Known rows, with every way that one mark hangs from another
q_446(q_981(q_15(q_673) q_621)): [  1 -13 -12  -3  19 -11  15   9  41  -8  32   3  20  -2 -19  -3 -10   5
  -1  25   6  -7  15]
q_673(q_15 q_124): [ -8   1   2  11  -2 -22 -11  15   0  -1  22 -33 -25 -21   8   4  13   5
 -13 -15  -3  -5  14]
q_35(q_981(q_15(q_673) q_446 q_621)): [ -4 -19 -17  -7   5  13  18  -3  45 -20  26  12  19   2  -9   2  18   2
  10  -4   6  -5 -16]
q_35(q_981(q_15(q_673(q_124)) q_446)): [-10 -10 -15   2  -2   8  11   4  37 -15  22  -3 -12  28   1   1  37  -1
 -10  -6   7  -7 -17]
q_124(q_673): [-15 -14 -30  16 -35 -60 -23   4 -15  -6  35 -11  -2 -15  -4  -3  -2  18
  -1   2   7 -16  17]
q_981(q_35): [ -1  -9  -1  13 -15 -26 -25   8  -1  -5  40 -10   2  -3  -4   4  -6  17
  -9 -25   2  -7  13]
q_688(q_124(q_673)): [-25 -14 -22  16 -57 -58   6   5 -13  -7  54  -9   5   6  -7  -3  -9  21
  -2  -1  11 -14  13]
q_475(q_777): [  4 -24 -31  10 -25 -49  -2  17 -11 -28  27  -9  -1  -1  -5  -2  -5   7
   4   3   0  -6   8]
q_124(q_673(q_15(q_981)) q_688): [-23  -7 -26  10 -16 -65 -40   3 -30  10   9  -4 -12 -32  -6 -11 -18 -15
  19  -6  -4  -4  18]
q_688(q_124(q_673(q_15(q_981(q_446))))): [-21 -10 -15   3 -18 -32  -6   2  -3  -7  34  -7   3   7  -5  -3  -4  13
  25  10   8 -14  -1]
q_981(q_15): [ -6 -14  -2   9 -22 -22  -3   7  27 -20  28 -14  -1 -21  -7   3  11   9
   1 -21  -1  -6  19]
q_124(q_673(q_15(q_981(q_35 q_446 q_621))) q_688): [-22  11 -18   2  31  -3 -41  -7   7  19  19   0  21 -22  -8  -2 -22  -5
  26 -13  -5 -13 -42]
q_621(q_777 q_981): [  3 -37 -18   5   0 -45 -17   9 -15 -47  13   1 -10  21  11   4  29  13
  19  31   7   2   8]
q_15(q_981(q_35 q_446 q_621(q_777(q_475)))): [  9 -17  -5  -9  50  54 -39   6  25 -22  23   6  28  41   8  17  10  34
  21  17   4 -13 -16]
q_981(q_15(q_673(q_124)) q_446 q_621): [-18  -1  -1  -1  32  33  16   5  67 -10  29 -13   7   4  -5   7  20  28
  -9   3   4 -15 -29]
q_673(q_15(q_981(q_35 q_446)) q_124(q_688)): [-20  16   4   7  35  -1 -39   7  10  12  16 -17 -16   7   3   1   2  -5
   6 -25  -8  -3 -36]
q_688(q_124(q_673(q_15(q_981(q_35 q_446))))): [-14   0  -4   3  -9  -6 -17   0   0   8  40  -4  12  15  -6   0 -10   8
  16  -8   7 -17 -12]
q_645(q_981(q_446 q_621)): [-10 -17 -27   3  33 -21   0   3  19 -20  41  -3  24  15  -8   5   6  40
  16  -9   7  -9 -25]
q_621(q_777(q_475) q_981(q_15 q_35 q_446)): [ 15 -24   6  -8  36  59 -21   9  44 -47   6  -2  12  50  14  19  51  26
  16   5   4 -10 -39]
q_981(q_446): [-13 -17 -14  12  -5 -40 -10   7  18 -29  35 -16  -4  -1  -1   3  15  37
   9  -3   4  -7  -9]
q_446(q_981(q_15 q_35)): [  8   0  -2   7   3 -11 -13  10  28  -4  37  -9  12   9 -13   2  -5  -7
  -4  -8   1  -9   2]
q_35(q_981(q_15 q_446 q_621(q_777(q_475)))): [  7 -22 -16 -12  15  54   3   3  48 -42  15   4  24  22  12  17  42   5
  25   5   1  -6 -25]
q_35(q_981): [ -2 -21 -26   9 -38 -53 -11   4 -22 -18  32   1  -6   6   0  -2   8  -7
   5 -13   5   2  22]

Rows
[ -5   4   7   1  24  38  -4  -2  64 -12  37 -10  31 -10  -9  12   7  21
   8 -27  -2 -15 -40] | q_981(q_15 q_35 q_446 q_621)
[  9 -10  -1   3   8 -10  -6  12  31   2  33   2  10  12 -18  -3  -7   0
 -16   2   6  -8  18] | q_446(q_981(q_15(q_673) q_35))
[-16  19  -4   4  38  14   0  10  42  22  33  -4  13  16 -15  -2 -15 -16
 -20  -2  -1  -7 -31] | q_446(q_981(q_15(q_673(q_124(q_688))) q_35 q_621))
[-27   3 -21   0  16  14  17  -2  46  -4  21   2   3  13  -4   0  20 -14
   0 -14   0  -1 -51] | q_35(q_981(q_15(q_673(q_124(q_688))) q_446 q_621))
[  1  -6  -4   1  16   1 -34   0  -2   5  38   5  23   9 -11   4 -25   8
  11  -6   3  -9  12] | q_15(q_981(q_35 q_621))
[-16   3 -16   9  -7 -38 -52   1 -28  24  14  -1  -3 -24  -8  -7 -25 -21
  10 -23  -5  -7   6] | q_124(q_673(q_15(q_981(q_35))) q_688)
[-25   7  -3  15  -3 -41 -14  14  -3   3  17 -31 -30 -28   6  -1   6  -6
 -10 -27 -10   3  -4] | q_673(q_15 q_124(q_688))
[-16  21   5   3  36  12 -34   5  -2  28  20 -11   1  -9  -2   2 -20 -21
   2 -24 -10  -2 -17] | q_673(q_15(q_981(q_35 q_621)) q_124(q_688))
[  7  -9   3  -8  50  28 -32   1  20 -14  16   2  18  -8   6  11   5   6
  29   9  -3  -6 -13] | q_673(q_15(q_981(q_35 q_446 q_621(q_777))))
[ 11 -41 -14  -1  10  -8 -21  16 -10 -49   8  -3  -6  41  17  11  36  27
  13  29   8  -2  12] | q_621(q_777(q_475) q_981)
[ -1  -2  -6  -2  42  33  -1  -2  51  -7  38   0  40  13 -13  12   8  22
  10 -39   2 -14 -42] | q_645(q_981(q_15 q_35 q_446 q_621))
[-29   1 -28   1  22 -29 -28  -5   5   4  14  -2  12 -28  -7  -5 -15  -1
  35   5  -3 -10 -30] | q_124(q_673(q_15(q_981(q_446 q_621))) q_688)
[  2 -33  -4  -2  -1 -19   5   7  18 -28  12   5  -5  14  -8  -2  20  12
   2   9   9  -2  16] | q_621(q_981(q_15(q_673)))
[-31  -8 -19   9  23 -35 -21   8  10  -4  20  -3 -23  33  -3  -7   5  19
   0  11   4  -3 -14] | q_15(q_673(q_124(q_688)) q_981(q_446))
[ -4  -3  -6  -1  34  12 -31  -3  22  -5  38   3  26  19  -8   7 -11  24
  20  -2   4 -12 -21] | q_15(q_981(q_35 q_446 q_621))
[-25  -9 -17  10  14 -27   5  13  18   5  21  -4 -13  17 -10  -5  12   4
 -21 -30   2  -2  -2] | q_645(q_981(q_15(q_673(q_124(q_688)))))
[-16 -12 -14   5 -35 -43  -8   4 -25   4  34  -5   0  -3  -7  -6 -17  -2
  16   5   7 -11  33] | q_688(q_124(q_673(q_15(q_981))))
[  3 -14   9   5  -8   6  -6   8  32  -1  29   0   5  -9 -13   2   1  11
 -21 -28   3  -9  23] | q_981(q_15(q_673) q_35)
[-16  -7  -1   6  12   9   8  10  55 -16  25 -18 -13  12  -2   4  31  28
 -17  -2   5 -13 -15] | q_981(q_15(q_673(q_124)) q_446)
[  6 -21   1  -1  28  20 -15   2  40 -45  12   2   9  28   8  13  44  10
  21   6   2  -6 -42] | q_621(q_777 q_981(q_15 q_35 q_446))
[-15   7  -5  -3  10  19  -9  -5  11  12  44   0  32   7  -9   3 -20  10
  22  -3   6 -19 -27] | q_688(q_124(q_673(q_15(q_981(q_35 q_446 q_621)))))
[-10  -3  -4  -6  43  27 -30  14  -1  -4   0 -11  -7   7  16   9   8  -5
  13  11  -8   0   2] | q_673(q_15(q_981(q_621(q_777(q_475)))) q_124(q_688))
[ -3 -31  -6  -3  18  -8   8   5  40 -39  12   3  -2  24  -6   2  33  26
  11  14  10  -5 -18] | q_621(q_981(q_15(q_673) q_446))
[-13 -16 -17  -4 -10 -14  -4   0 -15  -6  29   5  18 -10   1   1 -11  -6
  28  29   6  -9  21] | q_688(q_124(q_673(q_15(q_981(q_621(q_777))))))
[ -6   0  -3   5  23  10 -14   1  32 -11  44  -9  25  -1  -5  10  -3  32
   6 -15   2 -12 -35] | q_981(q_35 q_446 q_621)
